Each row was made from one small tree. Brackets hold a mark, then the marks that hang from it, in the order of their numbers. Every link used is in the known rows. Write each row's tree.
Known rows:
[K406 K754]: [ 0.30  0.00  0.81 -0.76  0.07 -1.03  1.04 -0.13 -0.79  0.46  1.29  0.31
 -0.80  0.11  0.27 -1.01 -0.75  0.08  0.10  1.28 -0.49]
[K406 [K400 [K39 K633 K811]] K754]: [-1.57  0.02  3.08 -1.72 -0.68 -1.38  0.88  0.15 -3.80 -1.44  1.66 -1.37
 -3.36 -1.20  2.78 -3.18  0.40  2.11  2.01  2.62  0.74]
[K811 K39 [K510 [K746 K603]]]: [ 1.58 -0.37 -0.14  0.20 -1.75  2.71  1.44  0.90  2.76  0.17 -1.44 -4.42
 -0.73  0.46 -0.25  0.60 -2.16  2.44  0.05  2.32 -2.86]
[K510 [K746 K603] [K811 [K39 K153 [K400 K406] K633]]]: [ 0.89 -0.32  1.91 -0.75 -1.11  2.74 -1.70 -0.77 -2.22 -2.19 -1.54 -7.85
 -2.39 -0.32  0.61 -1.57 -2.22  5.08  3.76  2.39 -0.30]
[K510 [K746 K603] [K811 [K39 K153 K400 K633]]]: [ 1.08 -0.03  2.24 -0.81 -1.86  2.18 -1.17 -1.22 -1.95 -2.82 -1.94 -6.36
 -1.94 -0.43  0.87 -1.73 -2.25  5.11  3.66  2.02 -1.83]
[K811 [K39 K153 K400] K510]: [-0.53 -0.81  1.25  1.37 -2.53  4.20 -0.01  0.62  1.58 -1.06  0.82 -2.97
 -3.13 -0.47  1.83 -0.78 -2.21  2.97  1.21  3.61 -2.21]
[K39 K153 [K400 K406] K633 [K811 [K510 [K746 K603]]]]: [-2.24 -1.19  2.55  0.50 -1.46  3.90 -1.44 -0.52 -3.61 -1.82 -0.70 -5.99
 -3.75 -0.72  1.18 -2.86 -1.22  5.71  3.76  4.36 -0.59]
[K406 [K400 K39] K754]: [-0.48  0.25  1.04 -1.28  0.54 -1.17  1.10  0.85 -1.62 -1.11  1.88 -1.72
 -2.48 -0.41  1.25 -2.18  0.24  0.88  0.80  1.18  0.46]
[K754 [K406 [K400 [K39 K633 K811]]]]: [-1.92 -0.76  2.40 -0.82 -1.28 -0.38  0.07  0.12 -1.01 -1.92  0.20 -3.47
 -2.64 -2.52  3.78 -1.26  0.25  1.40  1.52  3.19  2.00]
[K406 [K400 [K39 K153 K633 [K811 K510]]] K754]: [-2.29 -0.57  3.97 -1.20 -1.59  0.31  0.90  0.20 -3.81 -1.83  1.69 -1.72
 -3.79 -1.54  2.63 -3.43 -0.06  3.82  2.62  4.76 -0.69]
[K39 K153 [K400 K406] K633 [K811 [K510 K746]]]: [-2.11 -1.39  2.85  0.36 -2.53  3.43 -1.56 -0.55 -4.27 -2.23  0.20 -5.11
 -2.94 -1.35  1.65 -2.64 -0.29  5.44  3.11  4.04 -0.08]
[K633 [K39 K153 [K400 K406] [K811 K510]]]: [-0.90 -2.33  1.65  1.05 -1.27  3.81  0.63  1.32 -0.68 -0.99  0.03 -3.46
 -3.16 -1.30  2.38 -2.43 -1.53  2.46  2.35  4.99  1.09]
[K754 [K406 [K400 [K39 K153 K633 [K811 K510]]]]]: [-2.56 -1.35  3.13 -0.27 -2.21  1.18  0.09  0.25 -0.98 -2.28  0.14 -3.66
 -3.12 -2.83  3.60 -1.39 -0.15  3.04  2.00  5.19  0.66]
[K746 K510 K603]: [-0.44  1.05 -1.28  0.50  1.50  2.04  1.99  0.09  1.30 -0.27 -2.29 -1.96
 -2.05  0.08 -0.95  0.06 -2.39  1.46  1.26  1.14 -1.09]
[K510 K746 [K811 [K39 K153 [K400 [K406 K754]]]]]: [ 1.76 -0.57  2.05 -1.24 -1.95  1.32 -1.17 -0.45 -2.22 -1.79  0.33 -6.41
 -0.83 -0.27  0.59 -1.89 -1.53  4.70  2.33  2.93 -0.63]
[K39 K633 K811]: [-1.34 -0.33  2.44 -0.53 -1.46 -0.25 -0.14 -0.92 -2.66 -0.32 -0.13  0.55
 -1.17 -0.96  1.97 -1.20  0.05  1.49  1.55  1.76  0.39]
[K406 [K400 [K39 K153 K633 [K811 [K510 K746]]]] K754]: [-1.54 -0.78  3.78 -1.71 -2.08  0.24  0.74 -0.20 -4.48 -2.35  1.18 -3.27
 -2.78 -1.50  1.95 -3.69  0.15  4.82  2.42  4.09 -1.26]
[K811 K39 [K510 K746]]: [ 1.70 -0.65  0.25  0.01 -2.88  2.15  1.23  0.60  2.11 -0.22 -0.34 -3.41
  0.13 -0.38  0.14  0.80 -1.07  2.26 -0.74  1.82 -2.26]
[K746 [K510 [K811 K39]] K603]: [ 1.39  1.09 -0.27  0.06 -0.26  2.01  2.42  0.39  1.71 -0.76 -3.01 -3.09
 -1.76 -0.29 -0.07  0.80 -3.13  3.12  2.03  2.75 -1.43]
[K400 [K39 K153 [K811 [K510 K746]]] [K406 K754]]: [-1.03 -1.09  2.81 -0.79 -0.67  1.52 -0.85  0.60 -2.96  0.06  0.02 -5.01
 -0.45 -0.97  0.10 -2.20  0.17  4.09  1.70  5.68  0.91]

Write each row's tree:
[ 1.30 -0.42 -0.31  0.80 -2.04  3.71  1.03  0.82  2.39 -1.02 -0.88 -5.69
 -2.47  0.19  0.62 -0.48 -2.42  3.23  0.90  2.24 -2.70] => [K811 [K39 K400] [K510 [K746 K603]]]
[ 0.74  1.03  0.33  0.34 -0.61  2.92  1.95 -0.02  0.14 -2.28 -2.29 -4.33
 -4.04 -1.08  1.33 -0.18 -3.41  3.80  3.37  2.37 -0.91] => [K746 [K510 [K811 [K39 K400 K633]]] K603]
[-1.22 -1.06  2.25  0.74 -1.87  4.25 -0.18  0.68 -0.82 -0.74  2.25 -4.57
 -5.20 -1.18  2.67 -1.43 -2.67  3.21  2.21  4.62 -0.41] => [K811 [K39 K153 [K400 [K406 K754]] K633] K510]
[ 0.20  0.61  1.71 -0.30 -1.74  2.14  1.16 -0.77 -1.02 -2.00 -1.57 -2.28
 -1.69 -1.83  1.19  0.17 -2.25  3.92  2.45  2.72 -0.90] => [K746 [K510 [K811 [K39 K153 K633]]]]
[-2.87 -0.29  3.21 -1.00 -0.77  0.39 -0.99 -0.50 -3.66 -2.19  0.39 -1.77
 -2.80 -1.24  2.36 -2.92  0.61  2.97  2.64  2.31  0.60] => [K406 [K400 [K39 K153 K633 K811]]]
[ 0.58 -1.39 -0.61  0.65  0.78  2.27  0.55  1.44  0.35 -0.94  0.47 -3.88
 -2.70 -0.97  1.79 -1.32 -1.21 -0.83  1.17  0.35  2.71] => [K633 [K39 [K400 K406]]]
[-1.73  0.06  1.20 -0.53  0.40  0.58 -0.85  0.31 -1.49 -1.95  0.54 -2.19
 -1.96 -0.42  0.83 -1.88  0.51  1.67  1.43  0.97  0.19] => [K406 [K400 [K39 K153]]]
[-1.59 -1.17  3.71 -0.94 -0.96  1.58 -0.99  0.09 -4.45 -0.62  0.29 -5.28
 -1.55 -1.73  1.08 -2.43  0.08  4.35  2.53  5.40  1.42] => [K400 [K39 K153 K633 [K811 [K510 K746]]] [K406 K754]]
[ 0.26 -0.27  0.50  0.18 -0.35  1.90 -0.17  0.79  0.63  0.33  2.24 -4.01
 -3.59  0.14  1.79 -1.22 -2.19  0.82  0.70  2.22  0.69] => [K811 [K39 [K400 [K406 K754]]]]
[-0.23 -0.10  0.60 -0.64  1.89  0.09 -0.61  1.18 -1.36  0.67  0.98 -3.67
 -1.16 -0.57  0.25 -0.78  0.23  0.08  0.61  1.92  3.11] => [K400 K39 [K406 K754]]
[ 0.98  1.13 -0.55  0.05  0.62  1.21  2.38  0.17  0.16 -1.18 -3.12 -2.19
 -1.06 -0.35 -0.99  0.50 -1.96  3.05  2.18  1.95 -1.05] => [K746 [K510 K811] K603]
[-0.26 -1.41  0.79  0.57 -0.10  2.63  0.11  0.30 -0.15 -1.79  0.23 -2.32
 -2.55 -1.00  1.91 -2.45 -1.76  0.46  1.92  1.03  0.44] => [K633 [K39 K153 K400]]
[-2.79 -0.87  3.23 -0.84 -1.32  0.43 -0.76 -0.44 -1.65 -2.22  0.12 -3.61
 -2.82 -2.51  3.70 -1.96 -0.14  2.42  2.31  4.03  1.47] => [K754 [K406 [K400 [K39 K153 K633 K811]]]]
[-2.59 -0.22  4.01 -1.73 -0.76 -0.60 -0.12 -0.48 -4.51 -1.65  1.62 -1.49
 -3.58 -1.20  2.74 -3.91  0.03  3.03  2.78  3.54  0.07] => [K406 [K400 [K39 K153 K633 K811]] K754]
[-0.95 -0.89  2.18 -0.07 -1.82  2.07  0.06 -0.60 -1.10 -0.39 -2.08 -2.31
 -0.07  0.25 -0.56 -1.74 -0.97  4.75  1.81  4.60 -3.00] => [K39 K153 [K811 [K510 [K746 K603]]]]
[-0.95 -0.51  0.58 -0.45 -0.20 -0.11  0.20  0.77  1.02 -1.72  0.36 -3.75
 -1.75 -1.76  2.40 -0.33  0.22  0.39  0.45  1.88  1.75] => [K754 [K406 [K400 K39]]]
[-2.04 -0.47  2.63 -0.90 -1.17  1.60 -0.03 -0.04 -2.97 -2.59 -1.10 -4.50
 -2.88 -0.91  1.11 -2.84 -0.08  4.73  3.03  3.37 -1.28] => [K406 [K400 [K39 K153 K633 [K811 [K510 [K746 K603]]]]]]
[ 1.11 -0.37 -0.47  0.18 -0.74  1.57  1.27  0.60  0.95 -0.41 -1.73 -3.27
  0.06  0.26 -1.48  0.22 -0.70  2.38  0.35  1.39 -2.20] => [K811 [K510 [K746 K603]]]
[-1.49 -0.35  2.81 -0.98  0.57 -0.12 -0.77  0.41 -3.78  0.47  0.81 -3.16
 -2.18 -1.41  2.04 -1.92  0.27  1.39  2.05  3.67  3.51] => [K400 [K39 K633 K811] [K406 K754]]
[-0.26 -2.41  1.49  0.39 -1.76  3.76  0.38  0.86 -1.19 -1.60 -0.44 -5.32
 -2.14 -1.22  1.70 -2.66 -1.22  3.46  2.30  4.07  0.48] => [K633 [K39 K153 [K400 K406] [K811 [K510 K746]]]]
